Known rows, with every step that occurs:
zipe -> dokef -> digep -> volot -> zude -> kipifu -> bibas: [  7  -9 -11   3  27 -31  24 -16  21  70  10  35  17 -34 -11 -17  36  25
 -50 -13 -14  -8   2  12   5   0  13 -29   1 -66  86  91 -37]
kipifu -> bibas -> zuke -> seko -> puda -> dokef -> zipe: [-17  14  49  12  13  82   2  20 -40   4  -3 -11 -43   6  14 -35  42   4
  44 -30 -30 -27   0 -24  46  -6 -20 -32 -16  22  36 -14 -24]
seko -> zuke -> bibas -> kipifu -> zude: [-17 -45  -7 -12  13  19 -61 -42 -56 -53 -22  -2  -5 -28   7  37 -25  -3
 -12   5 -22   5  11 -25  35  -9  31   7  30 -36 -74 -11  44]
dokef -> zipe: [ -5 -17  14  20   6  17  -8  29 -19  -9   4 -17   5   0  -4  -9  16  -6
   0  -6  -3  -4  -4 -33 -28   5  -4  16  -9  13  -2 -20 -55]
kipifu -> bibas -> zuke -> seko: [-14  -7  76 -18  22  21  14 -45  -9  19  -5   5  -2 -12  -1  -8 -15   6
 -25 -12 -40 -29  -4   0  14  43   0 -18  19 -18  -1   2  34]
digep -> volot -> zude: [  6 -26 -27  -6 -18 -73  15  24 -11 -11   4   1  58 -12 -11  -4  14  20
 -13  -4   2  -3  -1  59 -40 -16  -8  -2   0 -54  11  41 -24]
muduk -> zipe -> dokef -> digep -> volot: [ 16  -4 -13  -6  -1 -54   2  59   7  57   2  13  45  17  -6  -8  26   7
 -40  20  29  43  10 -22   5 -30  12   0 -22 -44  19  28 -78]
digep -> volot: [ 23  -1  -4  -7 -19 -65  10  13  -9  -9   8  -8  39  -1  -6  12 -18  13
 -16  12  10  16  -7  26 -36 -13   6   4   5 -32 -17  10 -24]
bibas -> kipifu -> zude: [ -3 -24   6   8  11 -12 -17 -23 -28  -4   0  -7  14   4   6   5 -64   1
  -2 -43 -27   7   3  11  11 -10  34 -13  37 -55 -26  15  13]
zipe -> dokef -> digep -> volot -> zude -> kipifu: [  6  18 -40   3   4 -19  29  -4   7  58  16  22  42 -27  -9 -16  22  11
 -39 -12  -4   5   9  18 -50 -21   1 -13 -27 -67  88  79 -41]
muduk -> zipe -> dokef -> puda -> seko -> zuke -> bibas: [ -1 -20 -21 -41  11   6 -15  46   6  -6 -20  25 -28   6  -3  -8  53 -14
   3  56  16  -5   1 -51  31 -14   4  45 -33  51 -26 -52  14]
digep -> volot -> zude -> kipifu -> bibas -> zuke -> seko: [ -2  -7  22 -46  11 -38  49 -61 -14  79  13  23  11 -55 -19 -13  -1  16
 -47  -7 -40 -23  -9  33 -42  14 -18 -38  10 -90  81  54  27]
seko -> zuke -> bibas -> kipifu: [-19 -42   1   2  -7  38 -37 -53 -48 -47 -19  -5 -22 -25  14  39  11  12
 -16  22   9 -11  -1 -39  19  -3  17   4  13  22 -52 -15  44]
zipe -> dokef -> puda -> seko -> zuke -> bibas: [ -4   2 -21 -18  14  38 -17  -2 -10 -63 -20   9 -29 -25   4   3  43  -5
  22  31   4 -31   3 -39  31  -2   7  33 -30  36 -33 -52  53]
zude -> kipifu: [  9  13  10  -2   2 -16  11 -31  10  21  15  12   5  28 -10   1 -35   2
 -17   8  -3   0  -7  -7 -65  18  16   8  14   5  22  46 -21]
seko -> puda -> dokef -> digep -> volot: [ 15  39 -30  25 -36 -12 -19  76   7 -36   4 -23  22  20  16  -5   2   4
  33  -7  43  42   1  31  32 -25  -5 -21 -21  19   9  14 -81]
zuke -> bibas -> kipifu -> zude: [-17 -24  30  -6  35  22 -25 -22 -26 -48 -21  -2   4 -19   5  11 -56  -4
 -23   5 -27  11   3  -6  26  -6  51 -11  24 -42 -18  18  19]
zude -> kipifu -> bibas: [ 12  -9  42  -4  23 -29   5 -44  26  24   8  23 -15  21  -5   2 -14  22
 -33   9 -16 -10 -13 -15  -9  39  24  -9  39   8  17  54 -17]
zuke -> seko -> puda: [-22  26  25   8   4  42 -19  16  -4 -26 -11 -14  15  34  11  -5  10  -7
  22   5  19  21  -2 -20 -46  11   0  -1  25  25  -4 -28  -2]
volot -> zude -> kipifu -> bibas -> zuke: [ -9 -27  29  -7   3 -21  28 -74  -3  56  10  37 -12 -21 -10 -19 -15  14
 -41 -33 -56 -34  -1  31 -15  26   4 -29   3 -42  60  80   9]
puda -> seko -> zuke -> bibas -> kipifu -> zude: [ -5 -10 -23 -22   7  26 -33  -9 -32 -59 -17  -7 -19 -36   4  23 -31   3
   3  13  -1  -6   6  -8  44 -15  32   0  17 -18 -92 -69  45]
volot -> digep -> dokef: [ -4  -1  13  12  11 -18   4  -5  50  22   8 -11  16  21  -6  13 -17 -12
 -21  12  14  23   8  37 -31 -10 -45  11   8 -12 -25  28 -10]
digep -> dokef: [ 19  18  16  27 -12 -30   9 -30  20  16  16 -10  21  49 -11  15  -7  -5
  -2  10  12   1  -2  22   1   3  -5  -6   8 -17 -14  26  -4]
zipe -> dokef -> puda: [ -6 -12   3  15  18  -5  -4 -15  -8  -4  -2  14  12  13   7 -13  11 -10
  15 -19 -18 -12   0 -24  -5  -3  15  17  -7   2  35  36  22]
volot -> digep -> dokef -> zipe: [ -7 -16   9  27  21   5   5  23  31  30  10 -21   6  -5 -10  -2  13 -23
 -15   8  10  24   7  -5 -38 -21 -58  14 -15 -11  -1 -16 -40]
zude -> kipifu -> bibas -> zuke -> seko -> puda: [-17  25  59 -14  11  39   4 -59   5  59   4  19 -30   0   5 -11 -12   2
 -14  -8 -24   8  -6 -27 -23  20   7 -37  26   1  46  17  30]
zipe -> dokef -> digep -> volot: [ 18  19 -15  15   9 -13   2  22  -7  15   4   0  40  -4   1   3  10  15
 -20   1  12  20   8  -7   2 -16  14  -7 -18 -49  13  20 -45]
volot -> digep -> dokef -> puda -> seko -> zuke: [  9  -5 -54  -6 -20 -22  14  19  61  19   7 -17 -28 -28 -12  21  -1 -25
  28  -3  33  14   5  36   9  -9 -73  32  -4  31 -57 -73  49]
muduk -> zipe: [  2 -25  18  -8  -6 -45   2  46  16  24  -3  10  23  56 -12  -8   1  -1
 -17  25  13  20  -5 -10 -24   5   6  21   8  15 -20  19 -55]

Rows:
[  7   6  -5 -24  -8  34 -25  22  -1 -77 -17  -5 -14 -15  -6  22   5  15
  -1  48  18 -19  -2 -15   6  21   8  22 -14  50 -86 -78  12]
puda -> seko -> zuke -> bibas
[ 32  24 -23   8 -16 -39   9  55   1 -20   8 -25  25   1   1   3 -20   7
   9 -11  16   9  -2  41  24  -4  -2 -15 -28  -9  15  23 -69]
puda -> dokef -> digep -> volot
[ -4 -10 -18  -5  -9  43  -2 -19 -31 -59 -16 -10 -30 -36   9  21   1  21
  -5  18  20 -14  -3 -10  30  -6  14   2   2  40 -66 -74  45]
puda -> seko -> zuke -> bibas -> kipifu
[  2  -3 -34   6 -21  21   7 -38  15 -14   3 -21 -53 -40   9  28  16 -21
  19  16  27   2  -8  -1  71  -7  -9 -11  -5  26 -13 -79  89]
digep -> dokef -> puda -> seko -> zuke -> bibas -> kipifu
[  7  20 -19  -1  14   3  31  22  19 -12   7   7  -9  11   4 -31   3  -6
  33 -20  -4 -25  -1   3   6  -4  19  13 -17  19  22 -25  21]
zipe -> dokef -> puda -> seko
[  0 -19  16  -7  20 -27  -3  18 -14  43   1  27  20  68  -1 -22  28  13
 -14  22  -1   2   6 -28 -21 -17  13  27   5  -5  -1  46 -42]
muduk -> zipe -> dokef
[ -8 -28  18   1  24 -30  24 -32  25  29   5  33  -6   7 -14 -20   9  23
 -34  -3 -25 -23  -8  32 -26  36   9 -12  33  -9  49  83 -18]
volot -> zude -> kipifu -> bibas
[  21   -2  -35   -8  -26    2   -9   12    1  -32    0   -7    3    5
   -9   16   -6   21   25    5   28  -20   -1    7   -7    8  -16   23
    6   29 -107  -76   12]
puda -> seko -> zuke
[-13  50  26   1 -13  62   3  -5 -40 -10   1 -12  -1  35  19 -23 -12 -10
  48 -24 -17 -20   7  13  -7 -13 -18 -20 -16  15  25   7  14]
bibas -> zuke -> seko -> puda -> dokef
[ 14   4 -12   9 -18 -39   3  46  13  -3   3 -18  37 -28  -7  17 -23   7
 -27   1  22  42  -4  18  -2  11   7  -9  -9 -25   1 -15 -58]
dokef -> digep -> volot
[ -7 -20  13 -10  -4  28 -53 -13 -28 -78 -25  -2  -2   0  -2  35  15   7
 -15  56   8  -4   2 -38  -4  23   7  27   2  33 -81 -13  12]
seko -> zuke -> bibas
[ 10   1 -47  -8  -9   6  -4   4  -9 -11   0   8 -15  -1   2  -3  37   5
  43 -20   9 -31   2 -23  13 -11 -14  32  -8  26 -49 -58  55]
zipe -> dokef -> puda -> seko -> zuke
[-16  36  51   2   7  46  -2 -16 -23  -6  -3  -1 -26  28  13 -24   5   6
  34 -27 -22 -30   1  16  47   6 -13 -34   8  19  17  25  15]
kipifu -> bibas -> zuke -> seko -> puda -> dokef
[ -8 -31 -34 -22   3  20 -32   3 -15 -63 -20  -9 -35 -63   3  19 -38 -21
  18  -8 -12   5   1 -11  64  -2  21   7  14   1 -42 -87  73]
dokef -> puda -> seko -> zuke -> bibas -> kipifu -> zude
[ 15   3  12  27  -5  10   5  -5   8  17  15 -25   2  24  -7   1  23 -18
   7   7   3   3  -2 -14  -3  -8 -17  -3 -15 -19   7 -11 -36]
digep -> dokef -> zipe
[ -7  46  16   5   5  47  -7  29  -4 -40  -2 -13   4  61  17 -23  17   1
  63  -4  11  -7  -1   6 -15   2 -14  -2  10  43   9   2 -10]
zuke -> seko -> puda -> dokef
[-26  34  39   6 -20  60  -8 -14 -24   9  -3  -8  14  13  14  -4  -9 -11
  18 -16  -5  16   7 -17 -37  -2  -5 -16  -1   4   5 -14  23]
bibas -> zuke -> seko -> puda
[  2  -4  55 -11   3 -29  15 -78  -6  54  14  30 -19  -2  -6   0 -46  17
 -43 -19 -50 -22  -6  -5  -4  26  18 -21  13 -16  30  60   3]
zude -> kipifu -> bibas -> zuke
[ -4  -7 -13   0   3 -17  20 -24   7  16  10  20  21   1 -13 -18  -7  -1
 -20  -4 -15 -11  -1  26 -76  17  -1   2   9 -22  57  69 -19]
volot -> zude -> kipifu
[ -2  39  -8  46 -20  41 -28  65  17 -51  -9 -20  -5  43  18 -11   0  -4
  45 -17  26  24   7  12  36  -2   2 -16 -13  67   2  13 -68]
seko -> puda -> dokef -> digep
[  8 -17 -47 -23 -11 -32   1  43   5  38  -1  22 -11  25  -6 -11  44  -6
  33   6  22  -7   3 -37  21 -20 -18  44 -11  31 -34 -49  12]
muduk -> zipe -> dokef -> puda -> seko -> zuke
[ 29   6 -52   6 -46 -43   6  -3  44  11  14 -21 -23   7 -10  25   9 -19
  46  -1  28  -6  -7  19  37   4 -28  13   1  18 -54 -74  53]
digep -> dokef -> puda -> seko -> zuke
[-14 -15 -32  -3   6  63  -4 -35 -31 -29 -14   7 -45 -46  22   3  38   1
  19  -1   5 -28   4 -45  42 -26  20  10 -22  34  -5 -57  85]
zipe -> dokef -> puda -> seko -> zuke -> bibas -> kipifu
[-24 -15  34  10  17  35  -5 -31 -25 -44 -18  -4  -6 -11  17  10 -13  10
 -29  16 -10   6  -4 -20   8   3  36 -13   9  19  14  15  14]
zuke -> bibas -> kipifu
[  8   8 -11   0 -10 -15  30  54  38 -35   5  -9  -9 -12  -4 -18 -29 -21
  29 -14   7   3 -12  21   3  26   1  11 -10  49   1 -56   4]
dokef -> puda -> seko
[  0  55  -8   4 -29  41   3  45 -16   3   6 -27  16 -21  17  -9 -14  -8
  27 -28  13  22   6  21  17 -21 -25 -37 -37 -12  41 -17 -29]
bibas -> zuke -> seko -> puda -> dokef -> digep -> volot
[  7  -9 -40 -15   5 -58  34  35  24 115  14  34  34   1 -18 -27  37   5
 -53  18  12  31   8   0 -46 -29   0  -3 -23 -67  98  85 -74]
muduk -> zipe -> dokef -> digep -> volot -> zude -> kipifu
[-10 -17  -3  17   4 -34  13   6  63  26   6 -14 -10 -11  -6  12 -21 -44
  -5  -4   3  34   1  29 -19  -3 -54  16   8   7  20   8  19]
volot -> digep -> dokef -> puda
[ 11   4   3  22 -18 -39  12 -19  44  16  13 -13  -8  18  -2  13  -6 -34
  16  -2   3  10  -9  15  18  14 -13   1   5  -3  33  11  23]
digep -> dokef -> puda
